Known rows, with every way that one mark hangs from another
{lefugar {zuvi {romotun rivagi {rivun semuz}}}}: [-1.85  3.76  1.63 -6.11 -1.48  1.97 -4.82 -0.48  2.76  0.39  1.62 -2.07
 -0.91 -3.14  0.18  1.76 -0.90 -0.94 -1.13 -1.10  0.93 -1.51]
{rivun {romotun kozu rivagi} semuz}: [-2.62  1.74  2.26  3.87  1.35  0.96 -2.55 -4.73  5.53 -0.56  1.37 -3.05
 -0.68 -0.60  1.01  0.33 -2.05 -1.22  2.42 -0.15  3.48 -1.88]
{romotun kozu zuvi}: [-4.12  0.75 -0.11  2.26  0.03 -0.26 -1.50 -1.76  1.58 -0.04  0.14 -0.96
  0.12  1.37  0.79 -2.54 -0.89 -1.05  2.32  0.93 -1.93 -2.02]
{rivun semuz}: [-0.39  2.34  1.18  0.63 -0.01  1.01  0.56 -2.06  0.58  0.64  0.93 -1.45
 -0.19 -1.30 -0.36 -0.85 -0.39 -0.77  0.59 -1.21  0.61 -1.62]
{rivagi {romotun kozu {rivun semuz} zuvi}}: [-2.21  3.05 -0.34  0.07  0.30  0.17 -1.70 -1.70  2.24  0.51 -0.45 -0.74
 -1.11 -1.78 -0.82 -3.00  0.39 -1.32  2.32 -2.31  0.91 -0.15]
{safaz {romotun rivagi zuvi}}: [-2.50  1.19 -1.47  3.93 -3.19  1.30 -3.48 -2.78  1.84 -0.23  0.80 -1.13
 -1.21  0.73  0.43  0.93 -1.27 -1.04  0.55  2.34 -1.23 -2.60]
{romotun rivagi zuvi}: [-2.71  0.92 -1.47  0.21 -1.88  0.41 -2.06 -2.18  0.71 -0.10  0.80 -1.65
 -0.24  0.25  0.35 -0.31 -1.48 -1.25  1.25  0.91 -0.91 -3.93]
{semuz {rivun romotun}}: [ 0.15  2.62  0.53  2.12 -0.94  0.22 -2.09 -1.19  3.13  1.18 -0.18 -2.49
  0.96 -1.40 -0.07  1.79 -0.03 -0.17  1.67 -1.78  2.25 -0.61]
{lefugar {zuvi {romotun {rivun semuz}}}}: [-1.19  4.10  1.78 -5.49 -1.27  1.74 -3.90  0.76  1.52  0.90  0.99 -1.25
 -0.39 -2.98 -0.15  0.37  0.28 -0.56 -0.69 -1.73  0.51 -0.54]
{lefugar zuvi}: [-2.68  1.89 -0.01  2.19 -0.16  0.22 -2.17 -0.94  1.36  0.22  0.77 -1.18
  0.76 -1.14  0.69  1.31  0.18 -0.67  0.71 -0.34  1.16 -1.06]
{rivun romotun semuz}: [ 0.13  2.69  1.47  3.65 -0.06  1.20 -1.18 -2.63  2.03  0.33  0.80 -2.31
  0.06 -1.47 -0.13 -0.19 -0.30 -0.79  2.13 -1.50  3.38 -1.64]
{safaz romotun}: [-1.02  1.35 -0.22  3.73 -2.11  1.19 -2.29 -2.60  1.70  0.69  0.55 -0.38
 -0.49  0.19 -0.05  1.25  0.27 -0.18  0.57  0.60 -0.53 -0.11]
{semuz rivun {safaz {romotun zuvi}}}: [-0.74  3.09 -2.15  5.84 -2.15  1.05 -1.83 -0.21  3.01  1.67 -0.54 -0.88
 -1.31 -0.73 -0.15  1.13 -0.13 -0.84 -1.64 -0.10 -0.28  1.99]
{safaz {romotun kozu rivagi rivun zuvi}}: [-3.06  1.66 -0.39  2.17 -2.08  1.05 -5.01 -2.48  4.18 -0.32  0.43 -1.05
 -1.19  0.61  0.69  0.87 -0.73 -0.64  1.06  1.16 -0.49 -0.24]
{romotun kozu}: [-3.31  0.63  1.09  1.32  0.76 -0.21 -1.19 -2.82  2.63  0.38  0.51 -0.99
  0.30  0.67  0.70 -0.83 -0.51 -0.53  1.96 -0.26 -0.55 -0.63]
{safaz {romotun rivagi rivun zuvi}}: [-1.03  2.16 -1.54  0.99 -3.73  1.51 -4.65 -1.72  1.98  0.10  0.41 -1.06
 -0.93 -0.35 -0.08  1.69 -0.19 -0.51  0.37  0.48  0.10 -1.01]
{rivun {romotun zuvi} semuz}: [-0.66  2.82  0.13  4.80 -0.83  1.13 -1.64 -1.64  0.88 -0.07  0.40 -2.25
 -0.11 -0.73 -0.01 -1.95 -0.70 -1.31  2.31 -0.50  2.10 -3.13]
{zuvi romotun}: [-2.03  1.07  0.39 -4.88 -2.05  0.87 -2.72 -1.18  0.44  1.38  0.73 -0.62
 -0.11 -0.06 -0.08 -0.69 -0.49 -0.51  0.84 -0.23 -2.92 -2.39]
{semuz safaz}: [-1.05  1.59 -1.28  2.10 -0.06  0.40 -0.75 -1.99  1.83  1.61  0.34 -0.79
 -0.32 -1.00 -0.11  0.56  0.12 -0.83 -0.08 -2.08  1.64  1.48]
{rivagi romotun}: [-1.76  1.22 -1.61  0.44 -0.74 -0.25 -1.46 -2.90  1.01  1.19 -0.07 -0.34
 -0.25 -1.33 -0.85 -0.40  0.72 -0.84  2.19 -2.00  0.60 -0.91]
{semuz {safaz {romotun rivun zuvi}}}: [-0.22  3.06 -2.68  3.72 -2.66  1.44 -3.77 -0.45  2.05  1.34 -0.38 -0.09
 -1.22 -0.88 -0.42  0.89  1.00 -0.55 -0.71 -1.38  1.35  2.96]
{romotun kozu rivagi {rivun semuz} zuvi}: [-2.46  2.56  0.87 -0.97 -0.03  0.87 -2.11 -2.08  3.08 -0.32  0.79 -2.12
 -0.93 -0.85  0.33 -1.10 -1.41 -1.21  1.04 -0.59  0.68 -1.66]
{semuz rivun {safaz {romotun kozu rivagi}}}: [-2.67  2.04 -0.07  4.96  0.02  0.86 -2.89 -3.28  7.56  1.11  0.43 -1.68
 -1.94 -0.59  0.84  3.47 -1.50 -0.76 -1.52  0.18  1.01  3.40]

Rows
[-2.30  1.72 -0.38 -1.75  0.36 -0.51 -2.85 -2.66  3.29  1.05 -0.45 -0.32
 -0.21 -1.57 -0.67 -0.47  1.22 -0.45  2.78 -3.09  1.42  1.64] : {rivagi {romotun kozu rivun}}
[-2.60  2.53  0.32 -6.76 -2.31  1.20 -6.33 -0.41  2.68  0.61  1.24 -1.55
 -0.19 -2.19  0.46  2.63 -0.49 -0.55 -0.33 -0.72  0.07 -1.37] : {lefugar {zuvi {romotun rivagi rivun}}}
[-3.26  1.25  1.34 -7.35 -1.31  0.79 -5.31 -2.27  4.01  0.77  0.97 -1.36
 -0.72 -0.38  0.44  0.60 -1.12 -0.43  1.01 -0.69 -1.66 -0.97] : {zuvi {romotun kozu rivagi rivun}}
[-1.34  2.76 -2.34  4.76 -2.46  1.24 -2.93 -1.41  4.33  1.14  0.05 -1.62
 -1.92 -0.80  0.22  2.52 -1.26 -1.17 -1.91  0.54  0.18  0.99] : {semuz rivun {safaz {romotun rivagi zuvi}}}
[-4.53  0.60 -0.46  4.98 -1.51  0.91 -3.78 -3.58  3.99 -0.73  0.81 -1.10
 -1.35  1.67  1.20  0.03 -1.79 -1.11  1.26  3.01 -1.77 -1.84] : {safaz {romotun kozu rivagi zuvi}}
[-0.47  3.12 -1.95  4.99 -0.85  0.28 -2.45 -0.19  3.36  1.50 -0.76 -2.28
 -0.12 -1.38 -0.02  0.56 -0.33 -1.08  0.61 -1.91  2.83  0.77] : {semuz {rivun {romotun zuvi}} safaz}
[-3.51  1.88  1.15  4.77  0.56  0.88 -2.88 -3.65  4.46 -1.01  1.00 -3.03
 -0.94 -0.06  1.11 -1.31 -2.44 -1.75  2.72  0.88  2.06 -3.35] : {rivun {romotun kozu rivagi zuvi} semuz}
[-6.20  0.92  1.54 -2.83 -0.07  0.56 -5.47 -2.24  4.63 -0.16  1.53 -1.62
 -0.65 -0.14  1.71  1.07 -2.02 -1.16  0.61  1.75 -1.57 -2.31] : {lefugar {zuvi {romotun kozu rivagi}}}
[ 0.59  2.89 -1.40  2.85 -1.78  1.53 -3.40 -1.57  3.23  1.77  0.04 -0.17
 -1.06 -1.55 -0.61  2.52  1.41 -0.10 -0.96 -2.40  2.70  4.37] : {semuz {safaz {romotun rivun}}}
[ 0.36  3.03 -0.71  4.02 -0.04  0.31 -2.04 -1.19  4.41  2.02 -0.37 -2.31
  0.03 -2.11 -0.09  2.25  0.04 -0.57  0.32 -2.91  4.16  2.19] : {semuz {rivun romotun} safaz}
[ 0.09  3.96 -2.70  0.69 -0.49  0.79 -1.45 -0.86  1.30  1.60 -0.60 -0.53
 -1.81 -3.47 -1.58 -1.70  1.04 -1.64  0.14 -4.16  3.24  1.93] : {rivagi {romotun {rivun {semuz safaz}} zuvi}}
[-1.93  2.06  1.73  3.03  0.75 -0.26 -2.51 -2.04  5.26  0.74 -0.22 -2.52
  0.77 -0.34  0.74  0.84 -0.51 -0.26  2.46 -1.05  1.78  0.20] : {semuz {rivun {romotun kozu}}}
[-1.18  2.90 -1.31  5.57 -0.27  1.47 -2.56 -2.93  3.56  0.18  0.83 -2.78
 -1.60 -1.65  0.25 -0.05 -1.87 -2.05  0.62 -0.96  4.45 -1.43] : {rivun {romotun rivagi zuvi} {semuz safaz}}
[-1.22  1.92 -1.52 -2.52 -2.48  0.60 -3.18 -1.18  0.84  0.27  0.41 -1.62
  0.00 -0.81 -0.16  0.55 -0.45 -0.76  1.06 -0.94  0.39 -2.31] : {romotun rivagi rivun zuvi}
[-0.51  2.27  1.26  2.60 -0.26  1.36 -2.24 -3.96  3.30 -0.20  1.39 -3.03
 -0.50 -1.69  0.22  1.16 -1.44 -1.13  1.71 -0.82  3.93 -2.69] : {rivun {romotun rivagi} semuz}
[-0.44  3.16 -0.16 -2.04 -1.67  1.30 -1.76 -1.25  0.90  0.07  0.82 -2.09
 -0.75 -1.84 -0.46 -0.46 -0.87 -1.11  0.28 -1.35  1.11 -2.52] : {romotun rivagi {rivun semuz} zuvi}
[-3.16  3.51  2.96 -4.25  0.42  1.30 -4.20 -0.06  3.64  0.47  1.01 -1.31
 -0.64 -2.11  0.60 -0.36 -0.30 -0.69 -0.02 -1.12 -0.01  0.38] : {lefugar {zuvi {romotun kozu {rivun semuz}}}}
[-1.53  3.21  1.03  3.55 -1.01  1.63 -2.69 -1.31  2.90 -0.07  0.20 -0.81
 -1.29 -0.25  0.05 -1.47 -0.03 -0.69  0.65  0.14 -0.08  0.64] : {safaz {romotun kozu {rivun semuz} zuvi}}
[-2.39  2.17  0.26  3.99  1.24  0.06 -3.37 -3.33  7.97  1.02  0.23 -3.07
 -0.72 -1.33  1.02  2.90 -1.69 -1.01  0.76 -1.58  4.25  2.02] : {semuz {rivun {romotun kozu rivagi}} safaz}
[-1.58  3.18  1.55 -4.11  0.58  1.49 -2.70 -1.07  4.11  1.86  0.53 -0.92
 -1.67 -1.91 -0.17 -1.07 -0.36 -0.88 -0.76 -2.86  0.50  2.77] : {zuvi {romotun kozu {rivun {semuz safaz}}}}
[-1.67  2.77  2.82 -6.09 -0.21  1.37 -2.77 -1.15  2.78  1.10  0.71 -1.11
 -0.81 -1.23 -0.13 -1.67 -0.44 -0.46  0.59 -1.63 -1.31 -0.04] : {zuvi {romotun kozu {rivun semuz}}}
[-1.53  3.36 -0.23  1.93  1.06  0.81 -1.21 -0.74  3.12  0.84 -0.04 -1.18
 -1.18 -1.43 -0.05 -2.11 -0.20 -1.30 -0.03 -2.57  2.00  2.30] : {romotun kozu {rivun {semuz safaz}} zuvi}
[-4.27  0.66 -0.18  4.10 -0.28  0.12 -4.32 -3.57  4.33 -0.82  0.60 -2.50
 -0.18  0.94  1.36 -0.46 -1.96 -1.41  3.46  1.16  1.28 -3.12] : {rivun {romotun kozu rivagi zuvi}}
[-4.70  0.38 -0.40  1.30 -0.28 -0.04 -2.34 -2.92  2.87 -0.50  0.74 -1.66
 -0.43  1.15  1.13 -1.11 -2.07 -1.38  1.92  1.52 -1.40 -3.19] : {romotun kozu rivagi zuvi}
[-0.42  3.21 -1.08  6.56 -0.02  1.28 -1.65 -1.71  2.27  0.65  0.18 -2.07
 -1.02 -1.51 -0.08 -1.39 -0.64 -1.71  0.97 -1.57  3.98 -0.32] : {rivun {romotun zuvi} {semuz safaz}}
[ 0.37  3.09  0.12  5.60  0.81  1.32 -1.28 -2.69  3.39  1.13  0.57 -2.11
 -0.83 -2.15 -0.10  0.36 -0.28 -1.22  0.78 -2.79  5.17  1.15] : {rivun romotun {semuz safaz}}
[-3.16  1.80 -1.55 -0.67 -0.50 -0.57 -3.22 -1.63  2.14  0.61 -0.81 -0.25
 -0.37 -0.87 -0.53 -2.20  0.85 -0.97  3.01 -2.01  0.22  0.15] : {rivagi {romotun kozu rivun zuvi}}
[-0.91  2.79  2.34 -1.10  1.04  0.72 -0.79 -1.87  2.83  0.53  0.52 -1.44
 -0.20 -1.40 -0.13 -0.85  0.16 -0.38  1.13 -2.29  1.44  0.95] : {romotun kozu {rivun semuz}}
[-1.63  2.57  1.35  6.54  2.42  0.85 -1.71 -3.42  5.39  0.69  0.55 -2.09
 -1.01 -1.23  0.62 -0.52 -0.84 -1.28  1.41 -2.06  4.68  1.98] : {rivun {romotun kozu} {semuz safaz}}
[-0.16  3.56 -1.45 -1.04 -1.34  0.64 -1.28 -0.90  0.03  0.90 -0.41 -0.73
 -0.96 -2.73 -1.54 -2.27  0.92 -1.21  1.47 -2.94  1.51 -0.93] : {rivagi {romotun {rivun semuz} zuvi}}
[-2.47  2.45  2.60 -7.06 -0.46  1.53 -3.73 -2.33  4.02  0.60  1.35 -1.82
 -1.39 -1.38  0.23 -0.24 -1.61 -0.81  0.31 -0.99 -0.71 -1.05] : {zuvi {romotun kozu rivagi {rivun semuz}}}
[-2.66  2.25  1.25  5.56  0.75  0.65 -1.90 -2.39  3.09 -0.54  0.38 -2.26
 -0.39  0.17  0.72 -2.78 -1.22 -1.42  3.09  0.15  1.59 -2.35] : {rivun {romotun kozu zuvi} semuz}
